Every row comes from one small tree of marks. The marks that hang from a mark follow it in brackets, in the order of their numbers. Every link used is in the known rows. Which tree was each row made from?
Known rows:
j_949{j_45{j_513{j_417 j_495{j_549} j_671}}}: .11,.11,-.06,.07,.16,-.42,.09,-.15,.16,.01,-.17,.03,-.08,-.04,-.39,.20,.19,-.05,-.03,.02,.06,.03,-.21,.13,-.01
j_495{j_112 j_549{j_417}}: -.10,.10,.06,-.07,-.01,.13,-.24,.17,-.21,-.04,.15,.09,-.02,.34,.10,.23,-.34,-.12,.15,.10,-.45,-.39,-.27,-.10,-.25
j_45{j_513{j_417{j_549} j_671{j_112}}}: .08,.06,.33,-.05,-.05,-.16,.09,-.11,.00,.26,.00,-.02,.07,.13,-.04,.16,.03,-.01,.00,-.07,.04,.03,.10,.12,-.15
j_495{j_112{j_671{j_513}} j_549{j_417}}: -.06,.21,.21,-.15,-.12,.12,-.15,.30,-.14,-.03,.21,-.20,-.05,.08,.12,.33,-.22,-.02,.25,.10,-.36,-.15,-.15,-.09,-.32
j_949{j_45}: .20,.05,.09,-.27,.17,-.31,-.19,.00,-.02,-.13,-.03,.10,.12,.06,.04,.19,-.39,.14,.04,.09,-.06,.09,-.34,-.05,.13
j_671{j_513{j_45{j_949} j_417 j_495{j_112 j_549}}}: -.23,-.05,-.28,.23,.06,.38,.04,-.08,.01,-.03,.24,-.01,-.04,-.06,.10,-.38,.22,-.14,-.03,.01,-.26,.04,.03,.14,-.03
j_671{j_112 j_513{j_45 j_495{j_549}}}: -.20,-.02,.02,-.13,.11,.10,.02,.22,.21,-.45,.22,-.08,-.05,.11,.48,-.12,-.04,.03,-.16,.04,-.16,.17,-.13,.03,.22
j_549{j_417{j_513{j_45 j_495 j_671}}}: .11,-.25,-.16,.15,.13,-.16,.21,.00,.06,-.16,-.36,.11,-.23,.02,-.10,-.11,.25,.19,.04,.08,.35,-.02,.17,-.05,.21
j_45{j_513{j_417 j_495{j_112 j_549} j_671} j_949}: -.15,.11,-.17,.31,-.15,.09,-.01,-.17,-.13,.38,.08,.01,-.04,-.07,-.35,.10,.27,-.26,-.14,-.06,-.06,-.08,.00,.16,-.24
j_549{j_417{j_513} j_495}: -.09,-.02,-.01,-.23,-.13,-.03,-.23,.14,-.19,-.09,-.19,.23,.10,.19,-.10,.07,-.15,.07,.29,.10,.18,-.42,-.02,-.02,-.19
j_949{j_45{j_513{j_495{j_112} j_671}}}: .23,.06,.04,-.21,.17,-.44,.00,-.06,-.07,.09,-.21,-.12,-.12,-.04,-.18,.15,-.02,-.04,.01,.01,.02,.22,-.23,-.13,.12
j_112{j_671{j_513}}: .15,.19,.19,-.21,-.16,-.14,-.14,.15,.04,-.05,.13,-.06,.18,-.25,.03,.29,-.25,.20,-.13,.05,.06,.12,-.09,-.13,-.10
j_495{j_112{j_671}}: .19,.07,.15,-.09,-.06,-.09,-.10,.10,-.06,.15,.06,-.02,-.01,-.13,-.02,.25,-.43,.02,-.11,-.07,-.08,-.02,-.09,-.25,.00
j_45{j_513{j_417 j_671{j_112}} j_949}: -.11,.12,-.05,.37,-.36,.02,-.11,-.19,-.03,.45,.13,.11,.16,.12,-.32,.22,.14,-.02,-.14,.00,.14,.27,.14,.34,-.40
j_671{j_112 j_513{j_45}}: -.04,-.05,.09,-.18,.03,.09,-.07,.15,.09,-.23,.20,.01,.09,.21,.44,-.06,-.16,.19,-.11,.15,-.12,.38,-.06,.02,.03
j_417{j_513{j_45 j_495 j_671{j_112}} j_549}: .17,-.35,.21,-.26,.24,-.07,.36,.05,.04,-.22,-.23,-.02,-.17,.04,.38,-.24,.16,.07,.04,-.14,.23,.16,.19,.00,.50
j_949{j_45{j_513}}: .13,.20,.17,-.40,-.01,-.31,-.24,-.04,-.03,.02,-.04,.02,.34,.14,-.06,.39,-.26,.13,.05,.09,-.09,.21,-.30,-.02,-.01
j_45{j_513{j_417 j_495 j_671} j_949}: -.02,.12,-.25,.47,-.25,-.09,-.06,-.31,.02,.39,-.06,.11,.12,-.24,-.57,.09,.32,-.02,-.25,-.06,.38,.02,.13,.13,-.19
j_671{j_112 j_513{j_45 j_417{j_549} j_495}}: -.06,-.11,.12,.00,.23,.15,.18,.03,.27,-.26,.06,-.15,-.03,.02,.32,-.49,.14,.01,.00,-.12,.05,.10,.15,.01,.24
j_513{j_45 j_417}: .14,-.09,-.15,.28,.13,-.05,.06,-.15,.21,.02,-.06,.25,.03,.03,-.08,-.19,-.13,.13,-.23,.05,.04,-.04,.02,-.02,.06
j_671{j_513{j_45}}: .10,.02,.01,-.18,.06,-.02,-.11,.05,.05,-.22,.10,.12,.18,.02,.29,-.04,-.14,.26,-.13,.20,-.08,.22,-.07,-.07,.10
j_549{j_417{j_513{j_45{j_949} j_671{j_112}}} j_495}: -.09,-.32,-.24,.14,-.20,.18,.08,-.03,-.19,.10,-.16,.16,-.15,.27,-.07,-.13,.16,.12,.36,.09,.30,.07,.38,.27,-.13

Which tree is each row?
-.17,.03,.19,-.32,-.01,.14,-.20,.29,-.28,-.11,.09,.10,.02,.39,.21,.23,-.18,-.10,.25,.13,-.43,-.31,-.23,-.01,-.17
j_495{j_112 j_549{j_417{j_513}}}
-.09,.24,.03,.09,-.09,.00,.03,.04,.15,.20,-.02,-.18,.01,-.16,-.32,.23,.00,-.25,-.19,-.20,-.08,-.20,-.07,-.07,-.13
j_45{j_513{j_417 j_495{j_112{j_671} j_549}}}
-.10,.28,.11,-.03,-.23,-.01,-.09,.16,-.01,.12,-.03,-.28,.00,-.01,-.24,.42,-.08,-.19,.08,-.09,-.13,-.30,-.04,-.17,-.20
j_45{j_513{j_495{j_112{j_671} j_549{j_417}}}}
-.12,-.19,-.26,.49,-.10,.22,.16,-.07,.02,-.02,.02,.02,-.27,.20,-.06,-.07,.15,.01,.10,-.01,.09,-.05,.19,.18,.00
j_513{j_45{j_949} j_495{j_549{j_417}} j_671{j_112}}
-.06,-.18,-.20,-.02,-.04,.19,.01,-.08,-.02,-.06,-.09,.14,.18,-.09,.04,-.18,.14,.09,-.14,-.09,.23,.09,.12,.08,.32
j_417{j_513{j_45{j_949} j_495}}
.06,.12,-.16,.30,-.07,-.34,.01,-.18,.14,.17,-.18,.08,-.01,-.21,-.48,.08,.21,.02,-.31,-.04,.35,-.05,.01,-.05,-.08
j_45{j_513{j_417 j_495 j_671}}
.19,-.20,.24,-.56,.05,-.24,.03,-.02,-.24,-.03,-.28,.22,.00,-.05,.13,.03,-.02,.08,.24,.04,.24,-.28,.06,-.08,.14
j_417{j_513{j_671} j_549{j_495}}
.06,.06,.03,.04,.10,.16,.20,.09,.11,.03,.11,-.09,-.10,-.03,.13,-.02,-.07,-.02,-.04,.08,-.32,.12,.02,.01,-.11
j_495{j_112{j_671{j_513{j_45 j_417}}} j_549}
.00,.14,-.03,-.05,.19,-.20,-.06,-.07,.11,.11,-.12,-.10,.03,.01,-.29,-.07,-.02,-.18,.02,-.08,-.06,.06,-.20,-.03,.01
j_949{j_45{j_513{j_417 j_495{j_112}}}}
-.18,-.13,-.06,.17,.04,.39,.13,-.08,.10,-.06,.18,-.13,.10,-.04,.24,-.49,.26,-.04,.08,-.17,.08,.15,.27,.18,.13
j_671{j_112 j_513{j_45{j_949} j_417{j_549} j_495}}
.02,.02,.01,.17,-.11,.06,.05,-.29,-.20,.43,-.06,-.09,.06,-.16,-.28,-.07,.31,-.24,.05,-.22,.06,-.09,.20,.00,-.12
j_45{j_513{j_417{j_549} j_495{j_112} j_671} j_949}
.11,-.28,.00,.34,.02,.20,.27,-.30,-.03,.25,.01,.09,-.08,.11,.05,-.23,.13,.04,.07,-.09,.09,.15,.33,.24,.05
j_513{j_45{j_949} j_417{j_549} j_671{j_112}}
.17,-.04,.24,-.45,.01,-.08,-.01,.01,-.21,.13,-.12,-.08,.00,-.18,.08,.07,-.42,-.10,.24,-.14,-.02,-.34,.06,-.34,.02
j_417{j_549{j_495{j_112{j_671}}}}
-.24,.01,-.24,.13,-.07,.44,-.08,.05,-.17,-.09,.19,-.13,-.03,.11,.17,-.17,.13,-.09,.21,.10,-.30,-.07,.03,.05,-.04
j_671{j_513{j_45{j_949} j_495{j_112 j_549{j_417}}}}
-.36,-.02,-.22,.30,-.01,.39,.03,.00,.19,-.16,.29,.00,.00,.05,.14,-.33,.23,-.06,-.09,-.03,-.06,.17,.06,.30,-.04
j_671{j_112 j_513{j_45{j_949} j_417 j_495{j_549}}}
.12,.17,.24,-.27,-.08,-.05,-.14,.21,-.11,.00,.16,-.13,.04,-.17,.15,.20,-.29,.07,-.07,.06,-.14,.18,-.13,-.20,-.11
j_495{j_112{j_671{j_513}}}
-.02,.05,-.11,.21,.10,.00,.24,.02,.39,-.22,-.01,-.07,-.12,-.32,-.03,-.11,.14,.04,-.19,-.05,.08,.01,.09,-.01,.09
j_112{j_671{j_513{j_45 j_417 j_495{j_549}}}}
-.09,-.01,-.25,.08,-.10,.20,-.11,-.09,.03,-.12,.14,.04,.16,-.20,.09,-.21,.12,.14,-.16,.03,.15,.20,.07,-.03,.17
j_671{j_513{j_45{j_949} j_495}}
.14,-.09,-.09,.07,.12,-.26,.00,-.02,-.10,.01,-.09,.05,-.28,-.17,-.06,-.03,-.12,-.03,-.24,.01,.07,-.09,-.14,-.29,.13
j_513{j_495{j_112} j_671}
.18,-.20,.29,-.43,.22,-.16,.15,.06,-.23,-.04,-.21,-.04,-.16,-.11,.21,-.12,.08,-.09,.08,-.14,.04,-.10,-.04,-.19,.29
j_417{j_513{j_495{j_112} j_671} j_549}
-.13,.04,-.10,.04,.05,.09,-.04,.13,.11,-.39,.06,-.03,-.06,.08,.17,-.11,.06,.11,.09,.16,-.09,-.16,-.07,-.05,.04
j_671{j_513{j_45 j_495{j_549{j_417}}}}
